Each row was made from one small tree. The marks that hang from a mark follow it in brackets, in alphabetical order. Every link used is in the known rows. Write each row's tree.
Known rows
ziru[dimido roduk]: [ -5.4  17.4 -22.6  11.4   0.4  11.6 -20.1 -12.6 -12.2  14.9  -2.0   6.2
 -11.8   6.6  -2.9   5.5  -4.0 -28.0  -7.0   1.4  -9.8   9.2  11.9  -8.6
   3.5  -5.9  -3.0  25.2  -0.9   6.1]
vuka[dilan[madef] dimido]: [  5.2  13.9 -11.8  11.9  18.7  -0.9   5.6   6.6  -5.3  27.0   1.9  17.1
   2.1  13.8 -19.5   8.9 -11.5 -20.6 -44.3  -9.2 -32.5  -2.7 -11.1 -12.7
 -12.5  -1.7 -11.0   2.9  13.7  -1.7]
gusas[dimido]: [-10.6  22.6   3.9   5.2  -1.3   3.9 -20.4   7.9  -4.5  16.5   1.8  11.5
  -6.3   2.9  -5.9   1.1   3.8  -0.9 -20.4  10.2  -9.8  13.9  21.2   5.6
 -18.9   1.2   0.6  -4.7   5.7   3.8]
dilan[madef[vuka[ziru[gusas]]]]: [ 15.2  22.9  -7.1  -4.2   1.5   3.2 -24.6   4.4   7.2  10.1  -0.3   6.6
 -12.3   0.4   6.2  13.3  -0.9 -12.8 -53.5 -27.8 -16.6 -12.8  15.2  -4.0
 -10.3 -19.9   0.2   6.4  19.6   2.1]
vuka[dilan dimido ziru[roduk]]: [  2.4   9.8 -27.7  17.6  21.8  17.4 -10.0  -5.1 -15.4  38.2  -3.2  13.1
  -0.7  21.0 -16.9   9.4 -12.2 -20.6 -51.9  -4.5 -27.0   1.6   9.7 -14.7
 -17.9 -13.1  -8.1  17.0  36.4  10.8]
ziru[roduk[dimido gusas]]: [-23.4  21.8 -20.9  23.8 -14.5  32.1 -32.0  -7.4 -16.5  13.1   8.0  -7.7
  17.2   1.6  16.4  -2.5  -1.7 -35.4   0.5   0.8 -11.0  -8.9  19.7  -0.4
   0.0  -0.5   2.2   4.9   4.5  -7.3]
madef[dilan vuka[ziru[gusas]]]: [ 13.7  21.5  -9.2  -8.7 -10.5   0.0 -28.7   1.9   4.2   7.6  12.0   9.9
 -23.8  -4.9   1.4  21.8  -3.0  -8.9 -41.5 -25.9 -12.0  -3.2  26.6  -0.6
 -17.3 -19.0   1.1   6.0  25.7   2.4]
madef[dilan vuka]: [  9.8  18.7   3.8  -7.3  -5.7  -4.9 -18.5   8.6   3.7   0.6   8.1  16.6
 -15.9  -3.6  -4.3  19.3  -4.9  -5.5 -22.5  -9.4 -19.2  -7.2   8.1   4.8
 -22.3  -8.0  -2.1   1.5  17.1  -5.4]
vuka[dilan[madef] dimido ziru[gusas[roduk]]]: [  4.3  21.5 -36.9   2.9  18.6  12.6  -9.2  -3.1 -15.0  42.4   6.2  31.1
 -15.9   8.1 -17.0  19.1  -9.4 -20.6 -64.2 -13.4 -30.2   5.8  13.6 -19.7
  -2.6   1.6  -5.8   7.3  25.1  -1.7]
madef[vuka[dilan dimido ziru[roduk]]]: [ 12.2  19.1 -18.8   4.6  21.6  13.0 -15.9  -3.1 -15.0  26.8  -5.0  14.4
   0.9  22.1 -15.6  22.7  -7.2 -21.0 -59.9  -5.9 -33.5  -4.0   6.6 -10.9
 -17.8 -22.0  -2.2  19.0  47.6   8.9]
roduk[gusas]: [ -8.1   6.6  -6.8  14.1 -10.6  14.1 -14.3   0.5  -8.6  11.6   3.3   3.1
  12.2  -7.7   8.5  -3.1   4.8 -18.0  -3.8   0.8   0.1  -3.8  14.2   2.8
 -10.7  -5.0  -8.2  -2.0  -0.3  -7.1]
madef[vuka]: [  7.3  16.9   7.8  -5.8   3.0   4.3 -18.6   4.7   1.2   0.2  -7.6   9.9
  -2.7  -2.5   4.2  15.4   5.5  -4.5 -23.8  -1.6 -16.1  -2.3   8.4  10.2
 -11.3  -9.9  -4.0   4.3  15.3  -6.1]
dilan[madef[vuka[dimido ziru]]]: [ 19.0  17.4  -5.6   1.5  21.2   7.3 -13.7   9.2   0.0  16.2   1.5   1.5
  -5.3  10.2 -12.5   5.8   3.1 -13.7 -70.0 -15.6 -28.3 -12.6   2.2  -4.9
 -23.0 -19.0  -3.5  10.3  35.5   1.2]
dilan[madef[vuka[dimido ziru[gusas]]]]: [ 18.3  25.9 -13.0  -1.9   7.5   7.6 -18.8   3.8  -0.2  11.2   1.2  -3.3
 -10.6   3.4  -3.4  18.1   8.9 -21.9 -63.3 -24.3 -20.8  -9.1  15.6  -9.0
  -6.8 -20.6   3.4  14.0  34.1   2.6]
dilan[madef[vuka[ziru[dimido roduk[gusas]]]]]: [  4.4  24.7 -26.4  10.6  -2.4  14.1 -30.0  -7.2 -16.2  20.1  13.7   2.5
  -2.6  16.6   1.6  -2.0  -4.6 -43.2 -40.5 -18.7 -18.5 -21.8   9.4 -18.1
 -13.4 -20.6  -0.1  16.2  14.0   6.8]
dilan[madef]: [  2.5   9.4  -3.7   9.4   8.7   1.7  -8.0   9.8   6.9  12.8  -4.5  11.6
  -4.9  -1.3  -1.8   0.0  -8.1 -12.4 -25.1  -8.2 -16.1  -7.8  -1.9  -0.4
 -13.5  -3.0  -8.9   0.7  -0.7  -2.5]
ziru[gusas[roduk[dimido]]]: [-20.1  32.4 -22.6   0.5  -6.2  25.5 -32.3  -8.2 -10.2  14.1   5.0  11.7
 -11.3  -9.2  13.3  16.0   3.2 -13.0 -15.0   2.2 -10.6  15.4  31.3   4.1
  17.0  13.6   3.2   4.0   0.0 -13.5]
dilan[madef[vuka]]: [ 11.7  19.5   6.1  -3.1   7.2  -3.9 -13.6  10.3   6.5   3.0  -4.3  12.9
  -3.0   0.8  -0.6  10.3  -4.3 -11.1 -34.1 -12.5 -24.7 -15.8  -1.7   3.9
 -15.8 -11.0  -4.9   1.9  10.9  -4.7]
vuka[ziru]: [ -1.8   4.2  -6.7   9.5   8.5  15.7 -15.7   4.1   4.2  19.3  -7.1   7.1
  -6.5   2.1  -0.9  -7.5  -3.1   0.4 -42.4  -5.9  -5.6   1.6  13.6   2.0
 -22.2 -10.2  -8.2   2.8  14.4   5.8]

Write each row's tree
[ -9.1  29.1 -11.9   5.0  -4.3   6.0 -20.8   0.8  -9.1  35.9   8.7  19.0
 -12.7  14.1  -8.3  11.4  -6.4  -3.8 -50.4  -7.9 -11.5  16.3  27.5  -8.2
 -16.9  -6.1  -1.6  -6.2  15.5  13.0]
vuka[dilan ziru[gusas[dimido]]]
[ 11.3  20.4  -2.7  -2.8  14.6   1.6  -4.1   3.4 -10.3  16.5  -2.7  12.5
   4.1  12.5 -13.2  28.4   2.6 -12.0 -45.9   0.6 -31.2   3.1  -1.7  -3.6
  -9.2 -12.1  -7.9   9.7  30.5  -3.8]
madef[vuka[dilan dimido]]
[ -1.6  42.9 -13.9 -13.3   3.9   6.2 -32.5  -4.3 -18.1  34.0   9.5  40.8
 -18.5  10.3  -6.9  29.3  -1.9  -0.7 -57.3  -0.9 -25.1  14.0  33.3  -5.9
 -13.0  -4.7   4.5  -2.2  30.0   1.2]
madef[vuka[dilan ziru[gusas[dimido roduk]]]]
[ 15.0  20.2  -0.2  -1.9  16.0   0.5  -9.5  10.1  -0.6   5.2  -0.7   3.0
  -1.4   5.2  -9.5  16.5   5.4 -19.9 -42.7  -8.8 -30.3 -11.2  -1.8  -2.5
 -12.6 -10.1  -1.6  10.8  22.5  -5.2]
dilan[madef[vuka[dimido]]]
[ -4.0  32.2 -11.6   8.9  10.0  21.4 -34.5   4.3   2.2  13.6   3.4  -1.9
  -2.9  16.3   2.7  -1.0 -13.4 -21.4 -55.4 -18.3 -35.0 -24.7   7.6  -3.6
 -18.4 -17.2   4.6   8.4  27.3   3.4]
dilan[madef[vuka[ziru[roduk[dimido]]]]]
[  3.8  15.7 -17.0   9.1   3.7   2.7  -8.6   1.7   1.7  32.8   2.6  20.6
 -11.0  10.8  -5.8   7.2 -15.8 -12.7 -56.0 -27.3 -19.8  -6.7   4.8 -12.9
 -12.4 -10.7  -9.9  -1.0   9.1   5.7]
vuka[dilan[madef] ziru[gusas]]
[ -3.8  23.3 -37.6  11.2  -2.4  12.0 -21.2 -18.0 -16.2  34.8   5.3  15.3
 -18.2  18.5  -5.1  16.4 -12.0 -31.5 -38.2 -16.7 -11.1  12.8  21.1 -22.1
   5.5 -13.1  -5.4  23.6   9.1  15.1]
vuka[dilan ziru[dimido gusas roduk]]
[ -4.4  16.1 -32.1  13.0   9.1  13.0 -15.0 -12.6 -14.2  39.3   3.9  20.4
 -13.1  24.9 -14.1   3.8 -17.8 -23.0 -44.1  -7.5 -19.9   6.1  10.5 -18.8
 -10.5 -13.9 -10.3  21.0  13.2  15.1]
vuka[dilan ziru[dimido roduk]]
[ -3.6  15.1 -19.5   9.0   7.4  10.2 -10.3  -6.4  -8.7  39.6   4.7  18.4
 -14.8  21.4 -14.7   0.7 -11.0  -8.9 -54.7  -6.0 -14.2  12.8   5.4 -15.1
 -15.2 -10.1 -14.6   9.3   3.7  10.5]
vuka[dilan ziru[dimido]]
[ -0.5  40.2  -2.1  -6.2  -3.7   1.4 -26.7   3.5  -9.2  26.1   9.0  19.1
 -10.9  15.5  -5.6  24.7  -1.2  -2.1 -59.2 -10.5 -18.8   8.8  25.5  -5.1
 -18.3 -15.4   4.0  -1.6  28.7  10.3]
madef[vuka[dilan ziru[gusas[dimido]]]]
[-12.0  16.2 -29.3  18.4 -13.4  18.3 -23.6 -14.5 -23.5  16.5   9.1   0.6
   2.5   3.0   5.5   0.9   1.4 -41.7   3.7   0.3  -1.9   0.2  16.8 -12.5
   5.2  -7.3  -2.9  18.9  -6.2   1.5]
ziru[dimido roduk[gusas]]
[ 10.3  24.5  -9.4  -5.7  -4.2   2.4 -27.0  -0.6  -0.8  14.7  18.5  10.7
 -30.6  11.1 -12.6   7.0  -5.4  -9.3 -51.1 -17.6 -13.5   0.4  13.9  -8.3
 -24.4 -17.0  -3.7  11.2  15.2   7.3]
madef[dilan vuka[ziru[dimido]]]
[ 11.2  26.0 -13.6  -4.7   8.0   9.3 -13.6  -2.3 -10.7  23.6   1.3   7.9
  -4.4  12.0  -8.6  30.7   4.0 -15.7 -64.5 -16.8 -23.9   4.8  16.8  -9.8
  -5.9 -20.2  -2.8  13.3  38.4   4.3]
madef[vuka[dilan dimido ziru[gusas]]]
[  1.9  17.1 -18.7   9.6  -0.2  16.7 -24.3  -8.8 -17.5  26.9   4.2  18.3
  13.3  15.8   2.6  11.7 -11.3 -25.8 -39.3 -11.2 -22.8 -19.2   9.8  -9.3
 -21.2 -25.3  -4.1   5.9  31.0   2.3]
madef[vuka[dilan ziru[roduk[gusas]]]]
[-11.6  31.4 -31.3  17.7   1.9  20.4 -26.0  -5.0  -5.0  32.6   7.7   5.5
  -5.1  20.2   0.9   5.8 -23.2 -29.9 -51.3 -27.9 -29.7 -12.1  11.7 -16.9
  -3.8  -9.1  -0.2   6.9  14.8   7.4]
vuka[dilan[madef] ziru[gusas roduk[dimido]]]
[-18.9  22.7 -14.7  19.3 -10.7  15.3 -29.7  -2.2 -21.0  16.3   9.8   7.5
   9.4   1.7   5.3  -0.3   0.6 -29.4   1.1   7.2  -7.3  -0.2  28.3  -3.3
 -16.1  -2.2   5.6   0.1   8.6   3.4]
ziru[roduk[gusas[dimido]]]
[ 15.3  16.0  -5.9  -3.9   7.8   5.6 -20.0   5.5   0.6  12.0  11.4   6.2
 -17.2   6.1 -16.7  12.8  -0.2  -8.7 -58.2 -14.4 -22.1  -3.0  13.1  -3.8
 -30.7 -15.5  -0.7   8.9  40.6   2.1]
madef[dilan vuka[dimido ziru]]
[ -7.3  27.2 -30.0  -4.6  -5.8  14.8 -24.6 -17.1 -15.2  18.6   3.2  22.5
 -27.2  -7.5   3.0  21.0   7.6 -20.7 -10.4   1.8  -2.3  26.6  29.7  -8.7
  21.4   7.6  -1.1  19.4 -10.7  -5.4]
ziru[dimido gusas[roduk]]
[  5.3  24.9  -8.2  -3.5   8.3   5.1 -16.9  -4.9  -9.0  28.5   6.1  19.2
 -13.9  23.8 -13.2  11.8  -5.9  -7.9 -62.1 -10.3 -20.2   4.2   3.3 -11.5
 -16.6 -19.0 -10.2   9.8  17.2   8.7]
madef[vuka[dilan ziru[dimido]]]
[ 14.9  27.9 -25.3 -12.6   3.0   9.4 -29.6  -5.8 -10.6  17.7  15.6  21.0
 -27.5  -5.0  -8.9  30.5   2.4 -16.3 -50.7 -12.9 -19.8   8.2  34.4  -9.3
  -8.0  -5.9   5.8  12.9  40.1  -5.8]
madef[dilan vuka[dimido ziru[gusas[roduk]]]]
[ -2.8  20.0 -22.8   5.0  -8.7  13.7 -23.1 -10.6  -4.9  20.6   5.3   1.7
 -23.0   2.8   1.5   7.1   6.4 -18.4 -37.3 -13.6   4.1  15.9  28.3 -10.8
   6.5 -11.4  -4.3  18.3   0.2   9.8]
vuka[ziru[dimido gusas]]
[-23.4  18.3 -25.3  26.6  -9.0  39.2 -36.5  -7.6 -13.4  22.9  11.2  -9.6
  12.6   9.2  12.1 -12.3  -4.6 -30.0 -25.8  -5.3  -9.8 -12.5  24.2  -5.6
 -11.3  -9.1   1.9   4.2  14.9   0.1]
vuka[ziru[roduk[dimido gusas]]]
[ 14.8  19.3  -2.5  -5.3   1.2  -0.9 -15.3   7.4  -2.2   2.7   9.6   7.0
 -13.6  -0.5 -13.7  24.1   2.4 -14.5 -32.0  -7.1 -22.5  -1.2   8.9  -0.2
 -17.6  -9.2  -1.2   8.5  29.0  -5.9]
madef[dilan vuka[dimido]]
[  8.7  23.1  -8.1  -5.3   0.6   4.3 -17.5  -2.7  -2.5  20.6  -1.1  18.1
  -7.0   9.1   1.1  25.8  -3.0  -8.0 -54.5 -20.4 -17.0   1.0  15.9  -5.0
  -9.4 -18.6  -4.8   4.4  26.1   3.3]
madef[vuka[dilan ziru[gusas]]]
[  2.9  16.2 -35.0  13.3   9.2  17.8 -13.2  -8.9 -15.5  32.8  -0.2   9.3
  -4.8  12.9  -9.1  22.9  -6.8 -28.5 -44.2 -13.0 -20.2   7.7  21.8 -17.4
  -0.7 -12.9  -2.3  21.7  35.5  10.2]
vuka[dilan dimido ziru[gusas roduk]]
[-10.9  31.2 -16.3   8.3 -10.7   7.2 -31.6  -3.1 -11.1  11.5   1.1   7.4
 -10.1  -1.8   7.2  18.9   1.2 -21.9  -4.6  -1.1  -7.2  12.8  37.3   0.0
   0.0  -2.5  10.5  11.6  12.0   9.7]
ziru[gusas[dimido] roduk]
[ -3.7  12.8 -26.8  14.7   6.4  18.3 -24.8 -11.5  -7.9  25.9  -0.6   7.0
 -16.3  14.3  -5.6  -3.8  -5.8 -22.8 -33.8  -4.5  -7.0   7.5  18.4 -11.2
  -6.4 -10.8  -3.5  23.9   9.3  14.5]
vuka[ziru[dimido roduk]]
[  2.7   8.5 -16.2   9.9  18.8  14.5  -2.5  -0.5  -6.6  36.4   0.2  13.1
  -0.5  18.0 -18.5   5.0  -4.8  -8.5 -61.8  -4.6 -22.0   8.3   4.6  -9.6
 -19.7  -9.8 -11.6   6.9  29.1   6.2]
vuka[dilan dimido ziru]
[  5.2   9.8 -18.0  12.6  22.3   6.5   1.4   7.1  -5.1  38.1   3.0  14.0
  -2.7  20.9 -23.8  -1.0 -12.9 -13.4 -70.5 -13.6 -31.5  -4.6  -7.2 -17.0
 -24.8  -9.7 -13.2   3.1  24.4   6.7]
vuka[dilan[madef] dimido ziru]
[ 16.7  23.6 -13.8  -5.7  -3.7   3.6 -25.0   1.5  -4.1   8.6  14.5   1.0
 -21.6  -1.0  -6.7  28.3   4.8 -17.6 -52.7 -22.6 -15.0   1.6  27.6  -7.4
 -12.5 -17.8   4.9  13.9  37.8   1.1]
madef[dilan vuka[dimido ziru[gusas]]]
[ -3.2  14.2 -25.3  -0.8   2.0  18.7 -25.9  -9.8  -6.8  25.4  -3.6  24.8
 -18.9  -8.4   6.5  10.2   1.1  -4.1 -35.5  -5.0  -4.7  13.3  33.2  -1.8
   1.4   0.5  -2.7   8.4  13.7  -1.7]
vuka[ziru[gusas[roduk]]]
